Each row was made from one path, in order. Every step used is in the known rows, and no mark comes twice. Write each row's path.
Known rows:
L -> M -> C: [ -6 -34  -6  -1  26  34 -34 -45  27 -35 -34  18  -8  32 -27   0  12  33
   6  64 -11 -18 -14  10 -16   6 -34  34   5  54 -11   5  22]
Y -> X -> J -> F -> R -> L -> M: [ 27 -38  30  65  18 -83 -23 -27  -7 -33 -45  99  -4 -84  44  13  37  10
   6   9  81  38  29  58 -32 104  -6 -37  12  -5 -10 -17 -39]
S -> U -> W -> K -> H: [  5  -8  26   0 -36  38  20  12 -25  27  53 -90  25 -40 -37  34 -23 -92
 -59  59   3 -43 -56 -73   2 -38  26  50 -31 -45  35  92 -35]
H -> L -> M -> C -> V: [-38 -31  11   2   6 -19   7 -20  22 -35 -52  43 -16  20  13  -9  49  31
 -25  20 -45   0  54   7 -18  -6 -23  11  22  58 -18  16  76]
M -> L -> R -> U -> W -> K -> H: [-45  33 -19  -8 -43  41  -6  76  -1  55  65 -85  64 -81 -74  43  -1 -91
 -48   4 -26 -44 -35 -61  34  -1  26 -19 -13 -46  56 -16 -25]
R -> F -> J: [ 10  36  25 -45  -7  13  11 -39 -19 -25  -9  -8 -50  32  12 -24 -51  32
  14  -3  23  28  -1  26  11 -22 -34  -6   2   1 -26 -23 -66]
W -> K -> H -> L -> M -> C: [ -5 -24  -9  28 -10  18  -7  18  11 -44  -2 -10  36  10 -43  53  14  -3
 -72  23 -19 -50 -74 -60 -23  38  11  -4 -10  14 -28  28  68]
J -> F -> R -> L -> M -> C: [ 47 -19  20  26  14 -41 -59 -24  22   1 -41  97 -10   2  23  18  35  20
   3  17 -28 -11   8  20 -29  89 -14 -26 -23  26 -22 -22  40]
U -> W -> K -> H -> L -> R: [-22   6 -30  23 -48 -12   2  64  -3  51  46 -58  43 -65 -12  50   4 -59
 -56 -29  -4 -21 -19 -54   6 -21  80 -27 -24  -7  -3  38  39]
F -> J: [-14 -24  11   4   7  45  19 -47 -19 -20  -3 -16 -44  26   2 -44 -54  36
  36  -1  10  35   6  28   2 -54  -3 -18  -8  28   4   6 -20]
S -> U: [ 36  -7  17 -16  17  46  33 -13   9   7  -3 -46 -22  50  21 -34   2 -13
  24  45   0  -3 -34 -17  -4 -43 -31  42  -3   5  -1  55 -39]
V -> C -> M: [ 19  13  17  -9  32  50  -8 -15  13 -36 -33  -1   4  23  -5  44 -29  42
  18  -2  11  10  11  12 -27 -16   2  68   4 -38  23  10  35]
F -> R -> U -> W -> K -> H -> L: [  4  -7  11 -16 -75  10  35  40 -41  68  52 -32  43 -43  27 -11   1 -81
 -50 -20  11 -24 -43 -71  37 -10  38 -20   5 -40 -30   9   4]
M -> L -> R -> F -> J -> X: [-26  54  22 -32 -28 -25 -28  30  45  -8 -28  11 -15 -40 -36  -2 -45  26
   2 -63   3  79  32  79  25  22   9 -19  15  12  33 -21 -17]
W -> K -> H -> L -> M -> C -> V: [-56 -14   8  26  -4 -23   4  18 -13 -44   8   9  33  -3 -61  53  26 -14
 -85   3 -38 -40   5 -63 -30  16  22  16  -4  26   1  35  82]
M -> C: [  8 -10  -1 -23  21  41 -22 -32  -9 -13 -15 -31 -19  62 -27  -6  -3  36
  24  28 -24  -3   3  22   4 -35 -13  20 -13  51   0   3  17]
V -> C: [  8  -3  -3  -6  26  61  -9 -17  -7 -13 -34 -26 -13  65  -5  -4  10  31
  38  32 -19   2 -28   6  -3 -45   7  33 -13 -38  37  13  11]
J -> F -> R: [ 20  -8  13  -7  27  -7 -33 -36  13  40   9  55  -7  28   5  -7 -12   2
  34 -24  15  21  15  11   5  28  -3  17 -23  15  24 -22 -13]
C -> V: [-56 -11   4 -11  26  -6  31 -29 -12   4  20  -3 -17  35 -10 -23   7   5
  28   8  -8  13  67  18  -5 -65 -15  32  18  37  47  -3  -1]
X -> J: [ -7 -26 -20  10  16  29  20 -55 -45 -32   2 -10 -26  34  -2 -29  16  39
  35  30  23  16   1  19  -6 -22   7  -5  14  19  -1 -13 -33]
K -> W: [  3 -45 -12 -14   9  32  14 -45 -16  10  19 -25 -19  25 -11 -30 -52 -39
  16  43   2  -5  -3  46  10 -49 -45  26   1  15  21   1   7]
V -> C -> M -> L: [  8  -1  15  -7  44  69 -19   9  33 -29 -48  10  -3   6 -40  40 -28  27
   3   1 -24   7  14  37 -18   9   4  30  12 -60  69  -5  33]
Y -> X -> J -> F -> R -> L -> H: [ 17   7   8  55  37 -95 -13  10 -53 -32  24  34  -3 -60  34  -9   5   3
  11 -27  44  21  41  16  16  54  -2 -47 -19 -49   4  -9 -60]
X -> J -> F -> R -> L -> H: [ 26  17 -24  50  23 -71  -1  -5 -55 -20  39  49 -15  -9  34 -24  26   9
  16 -22 -24 -16  17 -18   0  45  13 -55 -25 -60 -10 -28 -20]
W -> K: [ -2 -30 -19  16  17  60  18 -19 -40  13  12 -42  18  38 -22   8 -20 -12
  -2  18  14  10 -72  -8 -15 -11  12  11   1  17  41   5  -7]
M -> L -> R -> F -> J: [-11  52   8 -42 -21  -7 -25  10  10  11 -15  -2 -26 -20 -38 -14 -27  25
   6 -40 -22  35  29  28  12  12   3 -62  -5   7   7 -45 -39]
U -> W: [-12 -39 -11 -15 -10  35  13 -26   2  34   9 -36 -16 -16  22 -14 -16 -24
  19  53   4  -3   9  36  14 -69  -9  29   4  12  24  15 -27]
L -> R -> F -> J -> X: [-13  69  31 -37 -37 -44 -26   7  31 -12 -10   8  -7 -23  -6   7 -44  33
  14 -66  45  84  28  56  22  -1  11  16   2  36 -17   5 -23]
L -> R: [-13  13 -30   3  15   7 -15  -3  14  33  15 -24   7  21  -9  -3  12  16
  50 -12  -4  12  12  -2   3 -35  14  -3  -5  48   2  -5  -4]
W -> K -> H -> L -> R -> U -> S: [-13  39 -32  14 -44 -23  39  77   6  18  43 -65  70  70  -8 -11   7 -32
 -17 -69  20 -70 -68 -96  38  -7  35   2  -5 -41 -30  -4  38]
S -> U -> W -> K -> H -> L: [ 20 -22  20   6 -50  25  48  41 -10  23  28 -78  19 -38  17  21  -2 -91
 -81  29  -8 -36 -60 -74   4 -31  30  18 -28 -51  -4 103  -8]

Write each row's path:
[ 34 -37  -3  25  -9 -27 -30 -28 -16  13 -25  69 -13  10  20 -27  46  27
  25  30 -25 -20   6  22 -30  35  -8 -46   9  47 -43   0  60]  F -> R -> L -> M -> C
[ 25 -33 -13  29  13   6  -8 -15  18 -38 -43  19 -12  26  24  -2  38  29
   9  63 -36 -39 -16  29 -37  14 -47 -19   8  37 -33  -7  36]  R -> L -> M -> C
[  2   4 -17   3   9  15  39  23  22 -14  38 -32   7  46  15 -18   4  -6
   6 -22 -10 -45  -7 -26  11 -37  -5  -1   5  -2 -34   0  20]  K -> H -> L
[-24 -23   6  29  12 -39   7 -19  -6 -35 -27  37 -19   3  10  -1  53  19
  -1  45 -51 -23  60  31 -42   2 -33  -5  17  45   3   2  54]  R -> L -> M -> C -> V
[  8 -39  12  25 -48  15  40  30  26   3   5 -38  32 -72  15  37  15 -86
 -98  64   7 -53 -88 -86 -20   6   7  31 -10 -47 -22 102   0]  S -> U -> W -> K -> H -> L -> M
[-13  69  43 -40 -20 -31 -29  43  70 -30 -33  40  -1 -81 -35  47 -85  31
 -28 -93  33  87  66  86   2  44  -5  15  25  18  16 -17   6]  C -> M -> L -> R -> F -> J -> X
[  6  -7   0  13  32  11  -7 -53  -5 -41 -14  15 -21  24   3  10  10  19
  11  17  12  13   1  27 -10  33  -3  23 -14  -7  21 -32 -44]  X -> J -> F
[ 13 -15  10   6  12 -16 -33 -63 -36   8   2  70 -23  12  -4 -11  14  26
  26 -14  24  33  22  22  -4  56  34  -8 -11   5   7 -24 -26]  X -> J -> F -> R
[  1 -12 -19  23  -5  35  40  30 -19  -8  41 -45  35  34 -13  23  -9 -29
 -39 -23  -6 -28 -62 -48  -7 -10  23 -11  -4 -11  -1  18  21]  W -> K -> H -> L
[-21   0 -37   4  23  30 -23  24  29  38   1 -17   5   0 -41 -10  16   5
  33  -9 -32   3  14  24   4  -7  12 -37   3  33  50 -22   6]  M -> L -> R
[   5   -5   55  -22  -17  -35  -27  -27  -26   19  -19   22    4 -104
   41   -3   -3  -36   -1    6   93   61   43   37   49   36   -7   23
    0  -29   10  -18 -113]  Y -> X -> J -> F -> R -> U -> W
[ 13  52   3 -36 -41 -32   8  13   9   6 -29   3 -34   8  56 -24 -11  41
   1 -69   2  46  17   7  13  -8   5 -64  -5  23 -78 -18 -16]  H -> L -> R -> F -> J
[  1  -4 -38   6  -6   0  13  26  27  31 -14 -12   0  26  47 -23  36  19
  25 -43 -18  22   4   2   2 -25  14 -31   1  45 -38   3  31]  H -> L -> R
[  6 -12  -1 -30 -16 -15  25 -18 -16  42  21   7   4 113  15 -89  -9  -2
  71 -21  41 -30 -13 -20  50 -32  -9  32  23 -13 -12 -24  -2]  F -> R -> U -> S
[-17  14 -29   4  69  27  20  32  31 -37  34  -6   9 -11 -44  12 -59  -4
  -8  -8 -34 -26  20  -7   3  -9 -31  25  19 -33  44 -21   5]  C -> M -> L -> H
[ -11   34  -17    3   69   46  -12   42   18  -51    1   -8   10   -4
  -57   35  -44   17  -15   -2  -51  -23   12  -16    0  -10   -4   39
   -4 -101   68    3   33]  V -> C -> M -> L -> H
[ 10  70 -18 -52  -4 -23 -17   7  15  34  10 -15   4  34   4  10  17  12
  29 -19  12   3   9  -4   4   0 -17  12  10  25 -26 -38 -46]  L -> R -> F
[  8  87  40 -42  -7   4 -47  27  25 -28 -61  28 -21 -40 -47  55 -51  56
 -18 -63 -17  41  46  25  -7  38  21 -18  -9 -58  19 -20  10]  V -> C -> M -> L -> R -> F -> J
[  2 -49 -27  20  14  21  35 -12  50 -17 -42  31  -1  23  58 -29  31  13
   3  31   3 -12 -34   5 -19   9 -30   3  37  23 -42   4  20]  H -> L -> M
[ -6  -4  -3 -44 -15  52  37  -6   1  32   7 -59   4 -12  45 -32  -7 -45
  21  49   7 -13 -10  10  41 -67 -49  42  20 -18  -8 -15 -59]  R -> U -> W
[-15 -29  18  18  -8 -68 -17 -24 -26  14 -16  86 -24  -7   4 -20  60  26
  10  13 -39  -6  83  16 -32  15   5 -29  15  58  -8   4  77]  F -> R -> L -> M -> C -> V
[ -2  53 -17 -29 -75 -47  -1  67  -2  47  42 -53  47 -53   2  64  12 -62
 -76 -32  -3 -29 -25 -52  12  11  39 -14 -13 -33 -32   7  -7]  U -> W -> K -> H -> L -> R -> F
[ 16   4 -37  28  17 -41  24  23 -49  26  64   9  -8  21  34 -60   3  -1
  46 -15 -28 -29   3 -28  10 -27   4 -54  -5 -26 -25  -5  12]  F -> R -> L -> H
[  15   15   52  -13   13  -29  -20  -32  -26   -8  -14   32    4  -36
   28  -13    5   -1   18  -24   98   61   20   23   34   60  -19   12
    1  -13   -6  -43 -103]  Y -> X -> J -> F -> R -> U
[ 30 -47 -17  45  -2 -30   5 -23  -5  29  -5  71  -5  -3  50 -42  41  11
  41  21   9 -10  -3  19 -34  29  -9 -39  30  26 -35 -12  27]  F -> R -> L -> M
